Known rows, with every way that one mark hangs from another:
Z886(Z61): [-28.9   9.2  -9.1   2.2  10.8  -7.7 -27.4  -0.9   0.2 -17.5 -16.1   7.8
   2.7  13.9   1.4  24.3  -9.6  -1.7 -34.6   9.1  -8.1 -15.0   5.4]
Z61(Z661(Z450(Z312) Z653(Z701))): [ -3.8  17.0 -14.2 -13.6   5.5   8.4  37.2  27.5   2.8 -19.4   3.5  -3.8
  -2.2  -4.3   8.6  -6.3   1.8  12.9 -14.1   1.4  -8.1 -12.1   9.1]
Z886(Z61(Z661(Z450(Z312))) Z736): [ -4.7  26.6 -21.2 -10.8  14.7   3.6   7.0  21.1  -2.0 -25.9  -9.2 -10.7
 -16.2  -6.2   6.9 -10.8  -1.1  25.3 -30.1  -4.6   0.8  -3.6  13.8]
Z886(Z61(Z661(Z653(Z915))) Z736): [  9.9  13.5  -9.5 -13.8   7.4  -4.4  11.4 -10.3  13.6 -30.8  -3.1   6.8
 -21.0   5.1  -8.7   5.3   0.7 -11.9 -38.0  18.7   7.8  -2.6   3.7]
Z886(Z61(Z661) Z736): [-13.1  27.4 -14.8 -11.7  13.4  -4.9  -6.6  -6.6   6.8 -28.7 -19.0   6.2
 -17.1   8.9  -6.3   5.8  -4.4  -2.8 -57.4  10.8   1.0  -4.9   4.6]
Z450(Z661(Z653)): [ -2.0  20.5  -9.2 -10.1   4.8  -4.5   7.7 -17.1   7.6  -5.5  -8.5   2.3
  -1.9  17.6  -4.0  20.2  -6.0  -3.1 -20.0  12.7  -1.1 -22.8 -21.3]
Z61(Z661(Z653)): [ -2.7  25.4  -6.9 -15.6   8.6 -12.1  14.8 -13.0  14.0 -15.8  -3.9  11.0
  -1.6  24.3  -5.5  13.3  -6.3  -7.6 -35.8  16.1   1.2 -15.4   0.5]
Z915(Z653(Z701)): [-24.4   0.3  -0.6   9.3   1.7 -14.0 -18.2   3.0   7.8 -21.4 -23.0  19.2
   3.6   3.7   2.2  10.6  -0.4  -6.1 -17.6   7.2 -36.9 -22.5  -2.2]
Z894(Z450(Z661(Z61 Z653(Z701 Z915)))): [  3.0 -25.0 -13.1   1.6  -1.2  17.8  19.9   6.2  16.2 -15.0  -8.8  -9.1
  -7.8  -9.0  -5.0  19.1   4.1  -2.2  -5.2  19.0  -7.7 -20.0  -9.8]
Z886(Z61(Z661(Z450(Z312) Z653)) Z736): [ 11.9  26.1 -20.7 -14.6  13.4   3.8  35.7   5.9   1.3 -22.6   4.4  -8.9
 -15.4  -5.9   5.0   0.0  -4.9  23.5 -36.3   4.0  10.3  -8.9  13.2]
Z653(Z915): [-15.3  -6.4   3.8   7.1   3.6 -13.3 -29.2   5.8  10.4 -15.6 -18.1   3.4
  10.0  12.3  -2.4   1.3  -0.5 -13.5  13.2   9.5 -17.6  -9.8  -6.2]
Z886(Z61 Z736): [-18.0  16.0  -9.4   5.7  10.2  -8.2 -12.9 -15.5   6.6 -24.7 -25.4   2.4
   0.6   5.3  -4.6  11.0  -7.3   1.6 -43.2   8.8  -7.1 -11.4   0.1]
Z61(Z661(Z450 Z653)): [  1.6  27.5  -9.9 -11.9  10.2  -3.8  14.0  -3.8  13.2 -12.5  -4.5  -3.1
   3.6  20.9   2.0   7.9  -7.5   7.7 -20.5  13.5   4.7 -19.8  17.5]
Z915(Z653): [-13.6   4.2   0.8   7.0   7.1 -25.1 -27.3 -13.4   8.3 -13.1 -19.9  17.0
   6.3  15.3   2.0  17.3  -6.2   0.6 -14.2   8.7 -26.4 -25.0  -2.8]
Z450(Z661(Z61 Z653)): [  7.4   8.3 -12.4  -8.6   8.3   0.6  12.6 -17.3  12.5  -4.3 -14.3  -1.0
  -4.3  23.2  -0.3  24.6  -5.9   0.6 -30.6  16.5  14.4 -22.6 -12.3]
Z701(Z653): [-22.4   4.1  -4.1   0.0  11.2 -14.4  -7.1 -24.4   7.2  -1.5 -19.1  19.0
  20.3   9.2  -8.5   0.9  -3.1  -3.2 -20.9  16.0 -18.3 -22.7  -4.2]
Z450(Z62 Z312 Z661): [  4.9  22.7 -14.7  -7.4  -0.5   1.1  -9.0   0.2  -8.9  -1.2   6.9   1.3
  -9.8   9.4   2.0 -14.6  -2.6   7.4  -0.4  -9.4  -8.0 -10.0 -27.1]
Z61(Z661(Z653(Z701))): [-14.2  19.8  -7.2 -14.2   3.8  -2.7  23.6  -0.4  12.8 -25.3  -7.0  13.5
  -2.8  10.4  -4.8   6.1  -1.5 -15.3 -39.2  16.2  -8.7 -13.6  -0.8]
Z886(Z61(Z661(Z450(Z62) Z653)) Z736): [ 22.3  39.3 -16.1  -9.0   5.6  10.2  16.8 -28.6  10.3 -18.7   8.4  -5.8
 -16.0  17.7  -2.5  -9.5  -9.2  11.4 -47.5  12.3  19.8 -10.4  21.3]
Z61(Z661(Z450(Z312) Z653(Z701(Z62)))): [ 17.7  19.9 -19.7 -18.9   3.6  24.7  27.1  22.4   6.5 -14.0   0.9  -1.9
   0.5  -0.9  11.4 -17.0  -1.0  16.1  -2.0   0.9  -6.8 -13.6  22.1]
Z894(Z450(Z312 Z661(Z61 Z653(Z915)))): [ 21.9 -21.5 -16.7  -4.3   3.9   6.8  28.9   9.3   7.7  -4.8   6.6 -13.0
  -9.2 -12.1   0.4  17.7   1.1  17.5   8.2   9.2   1.1 -17.8 -16.9]
Z653(Z701(Z62) Z915): [ -4.3  -9.7  -3.7   4.0  -3.2  12.8 -27.3  13.4  13.5 -19.0 -23.4   9.3
   9.8   5.6   0.5 -16.4   3.2 -17.1  22.3   6.4 -25.9  -8.6   8.6]
Z653(Z701 Z915): [-27.7 -11.2   3.4   8.9  -0.8  -3.9 -21.3  17.6   9.9 -24.6 -21.4   5.5
   8.0  -1.8  -1.2  -6.2   6.1 -20.4  12.4   5.1 -27.9  -7.3  -5.1]
Z61(Z661(Z450(Z62 Z312) Z653)): [ 24.4  35.0 -11.7 -12.9   2.2   2.7  27.1  -1.6   2.1  -5.6  21.3  -3.6
  -4.4  13.3   5.6 -17.0  -6.4  18.2  -9.3  -0.6   8.9 -11.9   9.6]
Z61(Z661(Z450)): [-15.9  24.7  -9.8  -6.7  11.4  -2.5 -16.8  12.2   8.7 -14.2 -17.8  -5.3
   2.5  16.7   4.2  -2.0  -5.0   7.1 -13.5   6.0  -3.5 -14.4  17.8]

Rows:
[  9.4   5.0  -6.7   8.7  -2.2  17.7  13.4 -13.6  13.9  -9.2  -6.3  -6.6
  11.7  17.6   5.5  -5.9  -6.7   8.1 -18.4  12.8   8.2 -20.2  20.0] => Z661(Z61 Z450(Z62) Z653(Z701))
[ 17.8   5.2 -11.7 -12.1  -1.7  24.7   6.9  13.5  19.6 -18.3  -7.6  -2.7
  -1.5   8.1   4.5 -19.2   3.8  -5.2  18.6  11.7  -4.9 -11.0  32.1] => Z61(Z661(Z450 Z653(Z701(Z62) Z915)))
[  8.8  14.1 -16.3 -13.1  -2.7  21.3   9.0  -7.9  11.1  -9.4 -12.7   7.5
  -0.5  12.1   0.4   2.8  -2.9  -6.1  -9.1  11.2 -11.3 -22.4  -7.4] => Z450(Z661(Z653(Z701(Z62))))
[  2.7   1.1  -9.8 -11.5   1.8   8.0  26.2  38.8   6.0 -24.1   5.8  -5.3
  -7.3 -11.3   9.1 -15.2   9.0   3.2  16.6   0.7 -10.4  -4.8   9.5] => Z61(Z661(Z450(Z312) Z653(Z701 Z915)))
[ 18.1  20.1  -7.1   2.5  -0.4  -1.7  19.5  -8.7   0.3  -1.4  16.0  -7.8
  14.0  10.8   7.5 -11.7  -9.4  22.4   5.8  -0.6   0.3 -18.6   5.0] => Z661(Z450(Z62 Z312) Z653)
[  8.1 -14.7  -5.8  -0.5   5.2   1.8 -20.4 -19.5  14.2   1.4 -18.5  20.6
  18.2   8.2  -7.7 -18.1   3.1  -6.5  16.5  16.4 -18.7 -17.8   7.9] => Z701(Z62 Z653(Z915))
[  1.4  30.1 -13.7 -15.5  11.7  -5.9  23.4 -21.3  12.5 -26.8  -5.8   8.1
 -16.4  10.2  -9.2  13.4  -6.4  -1.6 -65.1  18.8  10.4 -10.5   3.3] => Z886(Z61(Z661(Z653)) Z736)
[  4.6  33.0 -16.8 -10.7  12.1   3.5  20.5 -12.3  10.8 -26.1  -7.9  -8.3
 -11.4  10.6  -0.4   7.7  -6.8  13.5 -44.5  15.3  13.6 -13.4  20.2] => Z886(Z61(Z661(Z450 Z653)) Z736)
[  6.8  13.2  -7.1   4.4  -4.8   9.3  24.4   4.6  -0.5  -9.8  13.0  -4.7
  11.1  -0.6   8.3 -17.4  -3.2  14.6   2.0  -3.5 -10.7 -15.8   5.3] => Z661(Z450(Z62 Z312) Z653(Z701))
[ 31.2   4.1 -21.7  -4.2   0.1  12.3  32.6 -19.0   1.7   4.4  16.7  -6.1
  -8.3   0.0  -0.5   8.8  -8.1  26.0 -22.2   5.2   8.5 -22.8 -16.0] => Z894(Z450(Z62 Z312 Z661(Z61 Z653)))
[ -4.0  -1.5 -11.9   5.7  13.3  -0.3  -3.4  19.7   2.2  -6.3 -19.4 -15.3
  12.3   0.8  15.9  -0.8  -4.7  26.7  -1.3  -3.9   2.3 -16.3  13.2] => Z661(Z61 Z450(Z312))
[  7.9  31.2 -13.6  -8.8   4.5   3.7  -3.0  14.5  -3.3  -7.2  10.2  -5.6
  -5.2  10.1   7.2 -26.3  -3.6  17.4  -2.5  -8.6  -1.5  -6.5  10.4] => Z61(Z661(Z450(Z62 Z312)))
[ -9.3  26.1 -13.3 -13.7   6.1   4.4  28.8  -6.7  11.0 -35.8  -9.1  12.1
 -19.2   0.7  -8.4   7.9  -1.0  -8.7 -66.3  16.1  -1.0  -7.3   5.2] => Z886(Z61(Z661(Z653(Z701))) Z736)
[  1.7 -20.4  -2.2   8.4   2.0  11.7   9.1  13.0  17.9 -18.3 -16.0 -10.5
   9.5   4.0   7.9   2.5   3.1  -2.3  10.1  15.3   0.5 -15.8  16.6] => Z661(Z61 Z450 Z653(Z701 Z915))
[ -6.6  -4.1  -8.0   5.4   6.4  10.2  18.4   0.2  15.2 -16.1 -20.3 -10.0
  16.3   9.7   9.7  11.8  -4.6   8.2 -18.0  14.6   2.1 -23.0  20.1] => Z661(Z61 Z450 Z653(Z701))
[-10.0   3.9 -19.4  -3.3   5.7   0.8   4.2  13.2  -4.4  -5.4  -4.1 -10.5
  -1.8 -12.0  -1.0  14.0  -4.0  20.9  -0.6  -2.4 -23.6 -20.7 -23.4] => Z894(Z450(Z312 Z661))
[ -1.6   2.2 -18.4  -7.2  10.8   1.7   1.0  14.7  -2.9  -5.2 -15.0  -6.3
 -10.2   4.4   8.7   7.0  -0.1  12.1 -13.7  -3.3   1.4 -12.0 -19.0] => Z450(Z312 Z661(Z61))
[ 14.8   7.1 -10.1 -12.7   6.4  -3.2  19.9  25.2   5.9 -14.1   9.6  -7.0
  -6.2  -0.6   8.6  -7.6   3.2   9.5  17.7   1.5   0.5  -7.0   8.5] => Z61(Z661(Z450(Z312) Z653(Z915)))
[ 17.8  -9.7  -0.5  11.6  -5.0  16.8   5.7  -1.3  16.2 -12.0  -2.3  -8.6
   5.8  11.7   5.4 -13.9   1.8  -2.1   7.6  11.9   7.1 -12.3  19.7] => Z661(Z61 Z450(Z62) Z653(Z701 Z915))
[ 14.3  -4.0 -22.5  -7.3   8.0   5.8  37.2  -1.4   3.3  -0.9   2.7 -10.0
  -3.5  -8.3   0.4  25.3  -5.7  26.8 -20.9   9.1   2.1 -24.7 -17.4] => Z894(Z450(Z312 Z661(Z61 Z653)))
[ -2.6  -0.4  -7.1   3.5   0.2   4.2 -25.7  -6.3  10.8 -17.3 -26.0  23.7
   6.4   8.3   4.3  -1.4  -2.3  -1.4  -8.0   6.7 -35.2 -24.4  12.9] => Z915(Z653(Z701(Z62)))
[ 23.0  11.3  -5.8   6.4   3.3   6.1   7.0 -27.1  14.7  -0.3  -1.4  -9.0
  12.9  28.4   6.0   0.4 -12.8  14.4 -15.2  13.9  19.5 -23.7  20.9] => Z661(Z61 Z450(Z62) Z653)
[ 14.9  28.6  -9.5  -7.4  -3.1  -0.2   4.1 -32.3   5.9  -0.9   7.7   5.1
  -5.4  25.2  -5.1   3.0  -8.2  -5.0 -19.7  10.1   4.0 -21.0 -20.2] => Z450(Z62 Z661(Z653))
[  1.4   6.9  -9.7   9.7  -0.8  -3.0   0.1  -6.7  -2.1  -4.0  11.7  -1.7
  12.0  -5.1  -3.9  -5.0  -9.6  21.0  -3.0  -1.0 -20.3 -17.0  -9.7] => Z894(Z450(Z62 Z312))
[ 16.2   3.0  -8.6 -16.4  -3.1  15.8   6.8   6.5  19.6 -21.6  -7.6  13.1
  -6.6   8.9  -2.2 -12.6   5.0 -20.3  -1.3  14.5 -10.4  -7.3  12.8] => Z61(Z661(Z653(Z701(Z62) Z915)))
[  9.3 -13.7   1.2   4.4   6.3  -9.0   3.1 -11.5  19.2 -13.4 -11.8   1.6
   6.8  16.9  -0.4  14.5  -1.7  -9.7  -6.4  20.5   7.9 -14.4   2.8] => Z661(Z61 Z653(Z915))
[ 22.9 -18.1  -9.4   3.9  -0.4  29.1  -0.2   5.7  21.2 -12.4 -19.6  -7.4
  14.3  10.4   9.3  -8.6   0.5   3.4  22.3  14.0   2.1 -17.4  32.6] => Z661(Z61 Z450 Z653(Z701(Z62) Z915))
[  5.1   9.5  -1.9 -13.4   4.8 -13.1   7.5  -2.9  16.8 -18.9   0.3   8.1
  -6.2  16.5  -5.5   6.7   0.4 -16.8 -10.2  17.2   0.2  -8.4   0.0] => Z61(Z661(Z653(Z915)))
[ 38.6  -2.0 -10.7  -8.8  -1.5   7.5  19.5  -2.6   2.7  -0.1  14.5  -1.4
 -18.9  10.8   4.9  -8.1   2.7   2.1   6.3   2.2  15.6  -7.6 -19.9] => Z450(Z62 Z312 Z661(Z61 Z653(Z915)))
[-17.3  19.0 -17.8 -10.6   7.8  14.5  16.3  16.8   5.3 -26.2  -3.0   0.0
  -9.0   7.1   5.3  16.1  -4.0   2.8 -45.2  12.2   0.9 -14.4  25.2] => Z886(Z61(Z661(Z450 Z653(Z701))))
